Each row comes from the steps of one path. Every step used is in the known rows, and no mark comes twice. Write the path behind each row, first mark first.
Known rows
rori kimike bomo merotat fupamip: 0.875; 3.978; -0.941; -4.878; -1.005; -1.361; -4.784; -2.593; -2.295; -5.933; -1.586; -2.339; 3.281; -0.113; -4.461; -0.402; 1.930; -2.481; 1.776; 1.753; 1.210; -0.267; -2.109; 0.535; 2.333; -1.226; 1.572
tudana rori kimike: 0.177; 6.699; 2.460; -2.844; -1.112; -1.926; -2.469; -0.810; -6.400; -2.945; -2.231; -2.020; 4.708; 2.708; -1.958; -0.109; 3.361; -1.631; 1.791; -0.605; 1.189; -2.092; 1.906; -0.769; -0.396; -1.619; 2.519
merotat fupamip tudana bomo: 1.760; 6.223; 3.183; -0.655; -0.719; -1.540; -5.702; -2.528; -1.136; -1.827; -0.089; -3.216; 0.330; 0.918; -2.603; 0.892; 5.077; 1.811; -1.840; 0.449; 1.918; 4.548; -3.486; -0.687; 1.013; 0.282; 3.286
rori tudana bomo: 1.830; 6.015; 2.760; -0.437; 0.727; -0.989; -2.909; -0.542; -4.483; -1.248; -0.039; -2.673; 0.677; 0.656; -1.754; -0.470; 4.857; 1.511; -1.200; 1.025; 1.498; 1.277; 2.272; 0.505; 0.818; -0.681; 1.423
tudana rori merotat fupamip: 1.937; 5.367; -0.472; -6.356; -0.240; -2.803; -2.312; -0.313; -3.270; -4.039; -1.055; -2.750; 2.906; 2.526; -2.778; -0.587; 1.383; -1.643; 0.563; 1.129; 0.272; -0.524; -3.161; -1.372; 0.734; -1.355; 0.719
rori kimike bomo merotat: 0.456; 4.891; 1.327; -4.831; -1.169; 0.072; -5.546; -3.933; -4.022; -6.940; -2.425; -1.456; 2.520; -2.318; -3.094; -1.432; 3.921; -1.496; 2.143; 2.709; 0.244; -1.222; 2.464; 2.312; 2.114; -2.079; 2.591
kimike bomo merotat: 1.017; 4.439; 1.464; -4.843; -0.637; -0.076; -5.295; -3.900; -2.526; -6.988; -2.329; -1.036; 1.089; -3.084; -2.522; -0.896; 3.761; -0.385; 1.423; 3.239; -0.243; -0.144; 1.834; 2.449; 1.986; -2.118; 1.596
kimike bomo merotat fupamip tudana: 1.347; 3.796; 0.731; -5.194; -2.650; -1.122; -6.763; -3.405; -0.929; -6.090; 0.188; -3.213; 1.696; -1.417; -3.243; 0.300; 2.389; 0.096; 0.178; 2.201; 1.427; 2.504; -3.729; -0.814; 0.906; 0.746; 2.021
fupamip tudana: 0.530; 4.514; 1.844; -3.157; -2.409; -1.865; -5.706; -2.379; -2.174; -4.073; 0.439; -2.599; 0.256; -0.574; -1.698; 1.096; 2.963; 1.528; -0.408; 1.343; 1.113; 1.337; -1.516; -0.651; -0.905; 0.784; 1.919
bomo merotat: 0.786; 4.575; 0.607; -3.840; 0.143; -0.842; -5.260; -2.525; -2.901; -5.955; -0.659; -0.870; 1.089; -2.574; -3.136; -0.668; 1.402; -1.007; 1.757; 2.700; -0.887; -2.038; -0.048; 1.685; 1.540; -1.718; 1.514
merotat bomo kimike fupamip: -2.759; 3.705; -2.004; -2.947; -0.898; -0.830; -2.963; -3.728; -0.446; -1.856; -2.602; -1.696; -0.842; 0.433; -1.699; 0.879; 3.950; -0.595; 1.506; 2.604; 2.846; 0.674; -1.338; 0.051; 1.688; -0.206; 0.550
merotat bomo kimike fupamip tudana: -1.553; 3.789; -0.074; -3.922; -2.664; -0.768; -5.680; -4.246; -0.399; -3.318; -0.616; -2.851; -0.394; -0.655; -1.630; 1.055; 3.896; 0.804; 0.415; 2.632; 2.798; 2.546; -2.920; -1.258; 0.517; 1.454; 1.729
fupamip tudana bomo: 1.417; 6.635; 4.200; -0.221; -0.686; -1.212; -5.742; -2.785; -1.907; -1.718; -0.510; -2.817; -0.357; 0.255; -1.730; 0.697; 5.789; 2.542; -1.973; 0.615; 1.479; 4.184; -1.549; -0.020; 0.515; 0.025; 3.556
rori tudana bomo merotat fupamip: 1.857; 4.331; -0.508; -3.463; 0.354; -1.257; -4.586; -1.217; -2.152; -4.319; 0.184; -2.703; 2.499; -0.299; -4.419; -0.699; 1.188; -1.594; 0.725; 1.692; 0.998; 0.240; -3.186; -0.182; 2.466; -0.885; 1.195
bomo kimike fupamip tudana rori: 0.450; 5.483; 2.552; -4.725; -1.618; -0.718; -3.343; -2.853; -2.001; -2.852; -1.137; -1.936; 2.232; 0.179; -0.269; 0.801; 4.116; 1.002; 0.605; 1.706; 1.679; 3.190; -2.865; -2.912; -0.433; -0.411; 0.457
kimike fupamip tudana: -0.890; 3.460; 0.053; -3.897; -3.233; -1.078; -4.595; -3.146; -0.876; -3.595; 0.166; -2.357; -0.309; -0.391; -1.398; 1.064; 3.484; 1.282; 0.035; 1.709; 2.155; 2.054; -3.555; -1.494; -0.302; 0.563; 1.829
bomo kimike: -1.130; 5.126; -0.695; -1.905; 0.528; -1.330; -5.267; -3.457; -3.330; -1.831; -0.551; -1.006; 0.501; -0.358; -1.701; -0.455; 3.573; -1.329; 1.753; 2.657; 1.669; 0.592; 0.747; 0.604; 0.703; -0.291; 0.034

Write each row's path
-0.231; 6.625; 1.080; -4.371; 0.842; -1.681; -4.671; -3.100; -3.164; -3.056; -3.103; -2.571; 1.041; 0.389; -1.688; -0.445; 3.728; -1.016; 1.053; 3.293; 1.054; -0.048; 2.305; 0.635; 1.522; 0.170; 0.783
tudana rori merotat bomo kimike
0.976; 4.074; 0.680; -5.256; -2.993; -1.142; -7.003; -3.379; -1.972; -6.015; 0.150; -3.539; 2.687; -0.868; -3.674; -0.055; 2.555; -0.702; 0.733; 1.829; 1.762; 1.749; -3.294; -0.908; 0.978; 0.736; 2.691
rori kimike bomo merotat fupamip tudana
1.130; 5.233; 2.574; -5.822; -1.671; 0.411; -5.892; -4.089; -3.823; -7.227; -2.299; -1.947; 3.360; -2.491; -2.547; -1.406; 4.161; -0.893; 1.759; 2.806; 0.446; 0.227; 1.626; 1.004; 1.835; -1.565; 2.736
fupamip tudana rori kimike bomo merotat
-2.815; 3.268; -2.803; -2.983; -0.964; -0.426; -3.031; -3.849; -1.453; -1.506; -0.959; -0.803; -0.403; 0.131; -1.380; 0.113; 3.932; -1.138; 1.899; 2.487; 2.781; 0.951; -2.252; -0.556; 1.153; -0.878; 0.017
bomo kimike fupamip
1.448; 7.025; 3.294; -5.238; 0.220; -2.794; -2.211; -0.623; -2.491; -4.677; -4.907; -3.480; 0.813; 1.629; -1.786; 1.064; 2.858; 0.851; -0.608; 1.824; -0.374; -1.986; 2.986; 1.051; 0.936; -0.510; 2.026
tudana rori merotat bomo
0.408; 5.727; 3.084; -4.703; -1.540; -0.913; -3.405; -2.840; -1.306; -3.042; -2.301; -2.516; 2.019; 0.312; -0.470; 1.380; 4.098; 1.340; 0.250; 1.784; 1.762; 3.089; -2.127; -2.597; -0.125; 0.079; 0.838
merotat bomo kimike fupamip tudana rori
1.324; 4.388; -0.009; -5.825; -2.455; -2.230; -5.766; -1.911; -2.097; -4.855; 0.957; -3.576; 1.361; 0.490; -2.734; -0.015; 1.940; -0.078; -0.275; 1.607; 1.127; 1.146; -3.933; -1.552; 0.099; 0.938; 2.049
rori merotat fupamip tudana
-0.117; 6.096; 0.948; -1.275; 0.351; -0.745; -7.144; -4.395; -2.024; -0.900; 0.334; -2.497; 0.730; -0.175; -2.298; -0.582; 5.161; -0.325; 0.082; 2.319; 2.622; 4.608; -2.257; -0.535; 1.544; 0.653; 1.724
merotat fupamip tudana bomo kimike
1.038; 5.126; 2.201; -3.210; -0.420; 0.359; -6.468; -4.078; -1.339; -4.721; -0.154; -1.886; 0.303; -2.756; -2.898; -0.819; 3.827; 0.419; 0.262; 2.607; 0.274; 2.031; -2.685; 0.490; 2.364; -1.058; 3.313
kimike fupamip tudana bomo merotat
0.734; 6.045; 2.130; -4.500; -1.892; -1.432; -4.402; -1.725; -5.405; -4.414; -1.072; -2.948; 5.498; 1.443; -2.863; -0.533; 2.601; -1.994; 1.988; 0.170; 1.279; -0.871; -0.931; -1.787; 0.387; -0.738; 3.005
bomo merotat fupamip tudana rori kimike
2.456; 5.580; 3.624; -5.815; -1.585; -1.074; -4.121; -2.427; -1.859; -5.126; -1.577; -2.613; 3.501; -0.345; -1.448; 0.615; 3.467; 0.826; 0.149; 1.671; 0.846; 3.207; -2.756; -2.354; 0.043; -0.593; 0.944
kimike bomo merotat fupamip tudana rori
1.597; 5.858; 2.998; -2.804; 0.029; -0.025; -7.063; -3.743; -2.029; -5.084; -0.255; -1.995; 0.671; -2.681; -3.008; -0.902; 3.616; 0.542; 0.071; 2.511; -0.153; 1.792; -1.633; 0.857; 2.117; -0.974; 3.389
fupamip tudana bomo merotat
0.270; 6.333; 0.725; -2.658; 0.296; -0.749; -7.032; -4.279; -2.661; -1.450; 0.264; -2.703; 0.783; -0.057; -2.099; -1.522; 5.141; -0.749; 0.218; 2.749; 2.145; 4.016; -1.860; -0.475; 1.861; 0.469; 1.970
rori merotat fupamip tudana bomo kimike
-1.237; 4.042; -0.286; -5.381; -2.696; -0.724; -5.635; -4.056; -1.044; -3.735; -0.463; -3.060; -0.308; -0.512; -1.540; 0.148; 3.856; 0.395; 0.440; 2.962; 2.336; 2.164; -2.624; -1.300; 0.775; 1.240; 1.962
rori merotat bomo kimike fupamip tudana
0.937; 5.414; 3.018; -4.692; -1.910; -1.098; -2.560; -2.072; -1.934; -3.213; -1.369; -1.936; 1.999; 0.530; -0.319; 1.283; 3.860; 1.540; 0.037; 0.988; 1.299; 2.608; -2.893; -2.853; -0.762; -0.765; 0.839
kimike fupamip tudana rori
-1.176; 5.668; 0.425; -1.860; 0.722; -1.904; -5.217; -3.379; -1.894; -2.421; -2.802; -2.252; 0.124; 0.023; -2.318; 0.763; 3.427; -0.645; 1.097; 2.770; 1.893; 0.129; 2.098; 1.292; 1.369; 0.703; 0.546
merotat bomo kimike
-0.234; 6.365; 1.647; -0.962; 0.322; -0.586; -7.032; -4.541; -2.596; -0.984; 0.146; -2.119; 0.253; -0.618; -1.593; -0.655; 5.773; 0.139; 0.075; 2.493; 2.366; 4.278; -0.765; 0.029; 1.252; 0.519; 1.899
fupamip tudana bomo kimike
1.510; 4.787; -0.134; -2.919; 0.434; -1.532; -5.025; -2.036; -1.231; -4.104; -0.516; -2.277; 1.950; -0.098; -4.529; -0.156; 1.601; -1.407; 0.643; 1.399; 0.702; 0.933; -4.168; 0.010; 2.448; -1.163; 1.870
tudana bomo merotat fupamip
1.130; 3.806; 0.313; -4.737; -2.214; -1.526; -6.814; -2.700; -1.060; -5.719; 0.952; -3.097; 1.698; -1.112; -3.498; 0.530; 1.289; -0.225; 0.419; 1.973; 1.055; 1.535; -4.708; -1.253; 0.654; 0.859; 1.840
bomo merotat fupamip tudana
0.501; 5.814; 2.897; -0.708; -1.145; -0.667; -4.922; -3.351; -1.068; -1.394; -0.513; -2.627; -0.817; 0.403; -1.611; 0.753; 6.212; 2.443; -1.607; 0.759; 2.160; 4.627; -2.939; -0.657; 0.931; -0.127; 3.448
kimike fupamip tudana bomo
0.745; 5.439; 2.041; -3.037; -0.772; 0.420; -6.685; -4.055; -2.504; -4.722; -0.285; -2.132; 1.348; -2.187; -3.245; -1.384; 3.859; -0.352; 0.792; 2.225; 0.613; 1.248; -2.124; 0.408; 2.507; -1.072; 4.108
rori kimike fupamip tudana bomo merotat
-0.016; 5.903; 0.601; -1.139; 1.259; -0.398; -5.127; -2.862; -4.417; -0.620; 0.315; -2.086; 0.971; -0.355; -1.699; -1.534; 5.006; -0.530; 0.603; 2.697; 2.373; 2.193; 1.758; 0.258; 1.495; -0.055; 0.343
rori tudana bomo kimike
1.071; 6.085; 1.148; -7.991; -1.108; -0.962; -3.451; -2.269; -4.385; -4.167; -0.873; -2.217; 1.970; 0.575; -0.383; -2.039; 3.751; -0.558; 0.642; 2.733; 0.110; 0.669; -1.032; -1.859; 0.218; -1.071; 1.524
bomo kimike fupamip tudana rori merotat
1.522; 6.780; 3.637; -5.591; -0.533; -2.576; -3.151; -1.086; -2.323; -5.004; -4.290; -3.922; 0.862; 1.258; -1.677; 1.062; 2.952; 1.270; -0.823; 2.000; -0.122; -1.097; 2.159; 0.465; 0.665; 0.062; 2.358
fupamip tudana rori merotat bomo
-1.512; 3.483; -0.656; -4.014; -2.846; -0.563; -5.644; -4.188; -1.084; -2.982; 0.456; -2.247; -0.164; -0.881; -1.347; 0.423; 3.944; 0.378; 0.736; 2.552; 2.732; 2.772; -3.617; -1.634; 0.165; 1.025; 1.388
bomo kimike fupamip tudana
